Each row comes from the steps of one path. Every step used is in the known rows, and no mark comes twice. Write the path behind each row, first mark first.
Known rows
kulaf, zuzis, dema, kazos: [-34.4 -10.8 -51.9  38.0 -20.5  -8.8  31.7  16.8  34.8  -6.1  -1.2  24.5
  20.1  17.2 -28.4  -7.2   7.8 -12.9   6.0 -11.7   4.6  12.8  15.1 -12.8]
dema, tiseb, kazos: [-14.8   4.8 -29.9 -14.4  19.5  11.3  56.7 -60.8  -9.9 -18.3  -6.6  12.6
  -5.9 -12.2   0.0  -2.3  43.4  17.1 -12.0 -26.7   4.2   2.0 -15.2   4.5]
kazos, dema, kulaf, zuzis, boni, giran: [ 52.8  15.9   6.8  36.8 -11.9 -24.3 -14.0  24.3 -18.6   0.7   9.1  22.2
  -9.1  -4.9  11.2  -0.4  44.2  21.1 -19.5 -30.1  18.2  14.4  -6.2  -0.1]
kazos, kulaf, zuzis: [ -5.9   8.0  14.1   9.1   6.5  -4.1   3.5   8.1  -5.8 -29.1 -14.9   5.9
  18.7   5.1   3.0  12.0  20.8  12.9  -9.1 -15.9  12.6   1.3  -5.4  15.4]
zuzis, boni: [-18.1 -13.7  -1.0   1.4 -17.4   1.5 -22.8  14.4   6.3  11.5   7.9  33.0
  -3.8  -8.3  -6.8   2.8   4.1   4.4   7.8   1.8  11.0 -17.8 -38.1 -12.7]
gasa, giran, boni, zuzis, kulaf: [ -8.1 -17.6  -8.6  47.1 -27.1 -13.3 -69.7  32.7  21.0   8.2  34.4  -3.9
 -36.3  -5.1   0.4 -15.6  36.3  44.4   8.8  -4.4   5.6   1.7  -2.2  32.8]
giran, boni, zuzis, dema, kazos, tiseb: [-33.1 -24.7 -22.0  30.2  -4.1  -1.2 -36.3  17.0   2.3 -11.0   4.4  31.2
 -20.5   2.9 -31.2 -23.9  14.5  -7.1  14.1   1.4  23.3  -9.2  16.4  -3.4]
zuzis, kulaf: [ 20.7  -4.8 -17.8  -8.6 -20.7  -9.6  -0.4   5.2   1.9  -4.7  -7.9  15.5
 -40.0 -14.9   3.8  21.7  32.4  24.2 -19.1 -13.6  -0.8  -1.6 -18.4  -0.8]
boni, zuzis, dema, tiseb: [ 14.9   1.5 -37.8  34.9  -1.1 -16.6  40.4 -24.8  20.5 -16.7  15.3  18.4
 -23.5 -22.4 -14.8 -24.3  28.2  19.4  -0.7 -13.1  17.6  -2.5  30.5   5.6]
dulem, tiseb, kazos: [-26.3  -4.4 -38.3 -24.5   7.2  23.6  37.0 -50.2 -14.8 -26.4  10.2  14.1
 -29.3 -18.8 -10.6  13.9  10.6   0.4  -8.5 -21.3  -8.7   5.6 -33.0   2.1]
dulem, tiseb, kazos, kulaf, zuzis, boni: [  1.4  -1.8 -13.3 -10.8  -1.1  25.7  35.6 -32.9  -4.8 -11.8  -0.9  13.6
 -24.1 -14.4 -25.6  11.1   3.8   1.7  -5.4 -28.6 -11.8  -4.9 -34.5   0.8]
gasa, giran, boni: [-50.3 -11.0  -3.4  40.6 -22.7   3.0 -76.6  28.9   6.2   6.2  38.2   0.4
   0.5   5.7  10.7  -3.2  26.8  18.9  13.2   7.9  15.0   6.7 -20.4  20.8]
dulem, tiseb, kazos, dema: [ -6.9   1.1 -30.7 -13.7   8.2  21.5  42.5 -42.8 -26.6 -18.4  11.7  19.6
 -43.6 -27.3  -6.5  12.4  18.3 -12.7 -15.9 -19.2  -6.1  22.8 -31.4  -0.1]
tiseb, kazos: [-44.8 -20.0 -36.2 -32.4  22.7  -1.1  20.1 -28.3  -2.7 -20.3   3.3   7.2
 -10.5  -4.7  -0.4  19.7  27.5  -4.6 -15.3 -18.1   1.3  -4.4 -32.2   2.6]
dema, kulaf, zuzis, boni, giran: [ 34.3  11.8  -2.6  23.1 -13.7 -24.5 -21.8  16.0   2.8  -8.5   2.4  13.0
  12.0  10.5   2.6  -0.7  33.2  49.3 -11.3 -36.2  10.3 -19.4  -4.2   2.8]
giran, boni: [-53.6 -16.6  -0.5   3.4   5.1   9.2 -70.8  22.9 -10.5  -9.0   5.2  16.2
  -3.4   1.6  -2.5   0.5  11.5  -0.2   1.6   7.0  17.4  -0.6  -6.5  -4.4]
tiseb, kazos, dema, kulaf: [ 10.3  -0.5 -29.6 -16.0  22.2 -14.2  28.1 -21.2 -29.3 -15.7  -4.7  16.2
 -37.8  -9.2  14.7  15.1  47.2  -3.3 -48.3 -26.3   7.2   8.6 -23.4  -1.2]
dema, tiseb, kazos, kulaf, zuzis: [  4.6  12.8 -11.3  -5.0  21.1  11.3  63.0 -52.4  -7.4 -22.4 -19.2   5.0
   3.8  -7.2  -5.9  -1.3  44.7  20.7 -15.5 -35.4   4.1   1.8  -6.3  12.9]
giran, boni, zuzis, dema, tiseb, kazos: [-15.7 -21.6 -31.8  23.1  10.7   0.5 -19.9  -5.5  17.0  -1.7  11.6  10.4
 -33.5 -12.5 -30.8 -22.6  23.0   2.5  -2.4 -10.2  14.1  -6.9  25.4  -4.2]
dulem, tiseb: [-21.5  10.4 -20.4  -3.4  -7.5  22.0  16.5 -30.7 -19.1 -28.4  11.0  22.3
 -17.8 -19.7  -0.9   7.0   3.9  10.0   0.6  -6.8   1.2   9.8 -21.5   3.2]
dulem, tiseb, kazos, dema, zuzis, boni: [ 13.2  -1.1 -29.6   1.1   7.4  21.0  36.0 -31.0  -6.8   3.9  23.9  32.6
 -47.8 -28.5 -10.9  -1.5   2.7 -10.5 -26.3 -21.1 -14.5  21.0 -35.5  -1.4]
zuzis, dema, tiseb, kazos, kulaf: [ 10.6   5.2 -39.8  14.3  -7.9  12.7  60.8 -39.8   4.6  -3.6   4.1  17.2
 -11.9 -12.5 -16.1  13.1  31.1 -21.1 -20.7 -14.0  21.4  -2.6  -7.9 -17.5]
dema, tiseb: [ -8.8  18.3 -11.7   6.9   4.2  10.1  35.6 -41.0 -14.7 -20.3  -5.2  21.8
   7.6 -12.6   9.7  -9.6  36.6  27.8  -2.7 -12.8  14.6   6.6  -3.7   5.8]
zuzis, boni, giran: [ -6.4 -24.6   3.2  15.2 -27.1  -0.4 -49.1  16.6   5.3   7.3  35.4  25.9
  17.5  -4.8  -5.6  12.6  17.3  19.6  35.4 -14.0  25.9 -14.1 -49.4  -8.7]
kulaf, zuzis: [-30.4   4.9 -10.6   8.4   5.9 -12.5   5.4   8.7  17.9 -17.3  -3.4   2.1
  21.0   3.2  -4.5  -1.7  19.9  15.0   0.7 -17.5  -4.6   8.3  10.7  14.5]

Which path is each row?
[ 35.3  27.5  -3.0  23.9   4.4 -25.6  11.6  13.0 -25.9 -13.3 -10.9  19.8
 -18.4  -5.5  19.3  -3.2  43.3  13.5 -42.7 -22.0  10.5  21.1  10.9   5.8]
kazos, dema, kulaf, zuzis
[-37.5 -16.6  -5.5  48.9 -14.6 -10.4 -72.4  26.7  14.9  -1.4  41.2  -2.3
 -13.4   0.4   5.4 -20.8  29.8  36.6  17.1   1.6  11.9   3.3  -2.1  34.3]
gasa, giran, boni, zuzis
[ 30.1   1.9 -26.8  10.3   3.8 -14.4   3.0   8.0  23.2   1.6  14.8  26.9
 -31.2 -13.0  14.4   2.0  15.1  31.4 -45.7 -16.5 -11.2  16.5  -7.4  13.2]
dema, zuzis, kulaf
[ 14.4  25.1 -13.6   8.9   5.9 -26.8   5.2   2.8  -6.1 -29.0 -17.5   8.6
   3.2  10.7  14.0  -2.4  34.8  41.4 -37.4 -29.1   1.9  -9.0  15.7  11.0]
dema, kulaf, zuzis
[-12.1 -12.1 -27.3  -7.6  12.4  -1.2  37.1 -14.6  11.5 -14.7  -4.5  -0.9
  -4.4   1.4 -17.6  23.9  25.0 -18.2 -22.2 -25.9   4.0  -5.8 -15.7  -0.4]
tiseb, kazos, kulaf, zuzis, dema
[-10.6 -16.2  -7.2 -17.5  14.3   0.6  18.7  -9.4   7.1  -6.8 -10.7   5.3
  -3.7   1.5 -16.3  16.5  21.7  -1.1 -13.0 -27.7  -1.1 -14.2 -32.0   3.7]
tiseb, kazos, kulaf, zuzis, boni
[-43.9 -21.8 -26.5  10.2  -5.3   8.1  11.2  -1.1 -25.4 -40.6 -19.5  49.3
  14.2  22.7   3.5   2.8  11.8   9.4   5.1  -3.5  28.0   8.3 -34.2  -4.6]
dema, kazos, kulaf
[-52.8  -9.1 -22.3  -1.7  -5.6   8.8  27.0 -18.3 -31.7 -33.6 -21.7  51.4
  17.0  16.9  -3.6  -4.7  26.3   0.3  15.4  -6.8  19.3   0.6 -32.9   3.3]
dema, kazos, tiseb
[ 17.1  11.5 -33.0 -11.6   7.9  13.4  44.6 -45.2 -36.2 -22.5   3.7  20.7
 -51.2 -23.0   1.5  10.3  26.5   1.0 -35.2 -26.9  -4.2  15.4 -25.8  -1.1]
dulem, tiseb, kazos, dema, kulaf
[ 29.7 -13.0 -21.7   4.0  -1.3 -29.3   4.1   0.7  14.1 -19.9  -0.2  11.0
 -53.0 -22.9  -3.5  -7.9  33.9  49.3 -10.3 -21.4  -1.2  -6.5  10.2  19.7]
boni, zuzis, kulaf
[-42.3 -22.8 -66.3  29.5 -28.9   1.6  25.4   5.8  13.1  -9.5   9.0  45.9
   2.6  12.4 -17.8   3.8   4.3 -27.0   3.1   5.7  24.6   7.6 -12.4 -30.0]
zuzis, dema, kazos
[ 13.4   3.9 -27.7  -8.8  23.8 -18.4  34.9 -15.0 -16.5 -13.1  -9.4   8.3
 -28.9  -4.8   6.0   8.2  47.1   0.6 -46.7 -34.2  -2.6  11.7  -9.1   4.8]
tiseb, kazos, dema, kulaf, zuzis
[ 20.0  16.0 -30.7  -2.7   9.2   8.1  50.8 -38.3 -23.0 -20.8  -0.1  12.7
 -42.8 -18.6  -7.4   4.2  25.7   4.9 -33.0 -36.1 -14.2  18.4 -11.0   4.8]
dulem, tiseb, kazos, dema, kulaf, zuzis
[-28.4 -17.3 -19.5  60.4 -26.7  -9.4 -63.9  31.6  27.5   8.8  48.9  -0.8
 -18.8  -1.2  -5.1 -17.9  25.8  17.4  15.1   5.5  15.8   1.9   5.0  21.8]
gasa, giran, boni, zuzis, dema
[ 22.9  -1.3 -20.4  -4.2  13.1 -15.9  25.7  -5.0  -8.4   5.2  -7.7  15.4
 -33.1  -6.2  -3.6   4.6  40.0  -1.6 -41.0 -32.7  -3.5   1.2 -19.1  -4.6]
tiseb, kazos, dema, kulaf, zuzis, boni
[ 18.9  19.8  -0.9  31.3  -8.5   3.7  36.1  -5.0   6.4 -14.1  -9.6  10.1
  14.1  -2.2 -11.0   6.4  24.7   0.0 -11.6 -16.8  18.0   2.6  10.3   1.5]
kazos, kulaf, zuzis, dema, tiseb
[  3.8   3.4 -36.2  -3.8  18.3  18.2  45.5 -40.9 -15.2 -13.8  22.3  25.5
 -43.6 -26.4  -1.0   2.8  10.6  -8.3 -31.5 -22.6 -13.0  31.0 -25.7   6.2]
dulem, tiseb, kazos, dema, zuzis
[  1.3   8.4 -13.4 -12.7  20.4  16.4  57.3 -59.6 -21.7 -23.5 -14.9  12.9
  -4.4 -11.3   2.9   4.6  44.4  17.0 -17.5 -27.3  13.5  -1.0 -21.0   7.1]
dema, tiseb, kazos, kulaf
[ 17.1  22.2  -1.5  21.1   4.0   3.8  35.0 -22.3 -32.4  -7.7  -1.3  29.7
 -14.9 -24.0  17.0  -8.9  44.9   2.6 -15.7  -9.6  19.5  34.2  -3.8   2.3]
kazos, dema, tiseb
[  4.1   7.8  -3.0  24.6  -9.7  -3.4  13.8  14.4   9.2 -15.5  -4.9   7.9
  12.4   3.1  -9.8  17.0  15.6 -10.0 -12.4 -10.9  17.9  -0.1   2.6   1.5]
kazos, kulaf, zuzis, dema
[-36.3 -22.9  -4.5  14.0  16.6  -7.6 -65.7  20.6   1.1 -18.2   9.4  12.7
 -21.6  -5.8 -10.0 -21.2  14.9  22.7   7.0  -0.3  15.5  -4.9  17.0  11.1]
giran, boni, zuzis
[ -0.4 -24.3  -7.5  11.9   0.9 -10.8 -61.6  26.7   8.2  -6.4   0.5  10.5
 -49.8 -13.1 -15.3 -14.3  22.8  32.4  -3.8  -9.0   6.0  -7.7  16.6   8.1]
giran, boni, zuzis, kulaf
[-41.9 -29.6 -36.4  68.8 -31.6  -7.4 -54.7  32.1  26.6   4.7  41.8  14.6
 -13.6  11.2 -11.8 -26.7  21.9  18.4  22.0   5.4  18.4   7.2   0.6  15.9]
gasa, giran, boni, zuzis, dema, kazos
[-26.0 -19.0 -50.4  31.7 -29.5   5.8  24.6   7.2   2.1 -16.8   1.0  46.2
   3.6  14.3 -15.4  11.4   5.2 -27.2  -1.6   4.5  33.8   4.1 -18.8 -26.9]
zuzis, dema, kazos, kulaf
[-26.0 -23.9 -21.5  29.5   0.2  -7.8 -54.8  26.1  16.1  -5.6  18.5  14.2
 -27.7  -8.0 -23.3 -16.5   9.8  -0.8   2.5   4.8  20.4  -6.5  25.0  -4.0]
giran, boni, zuzis, dema
[-12.0 -12.9 -20.3  36.6   0.0  -0.5 -33.7   7.0  12.9  -4.0  12.9  16.1
 -26.3 -11.6 -24.1 -27.5  17.8   8.7   3.2  -1.9  20.5  -4.2  32.9  -2.9]
giran, boni, zuzis, dema, tiseb
[-39.7 -16.6 -23.9  19.1  -3.0   1.3  19.6   8.0  -8.8 -36.9 -24.9  39.0
  24.7  28.2  -7.0  -5.0  11.7  14.1   7.9 -13.9  16.9  11.8 -16.0   1.8]
dema, kazos, kulaf, zuzis
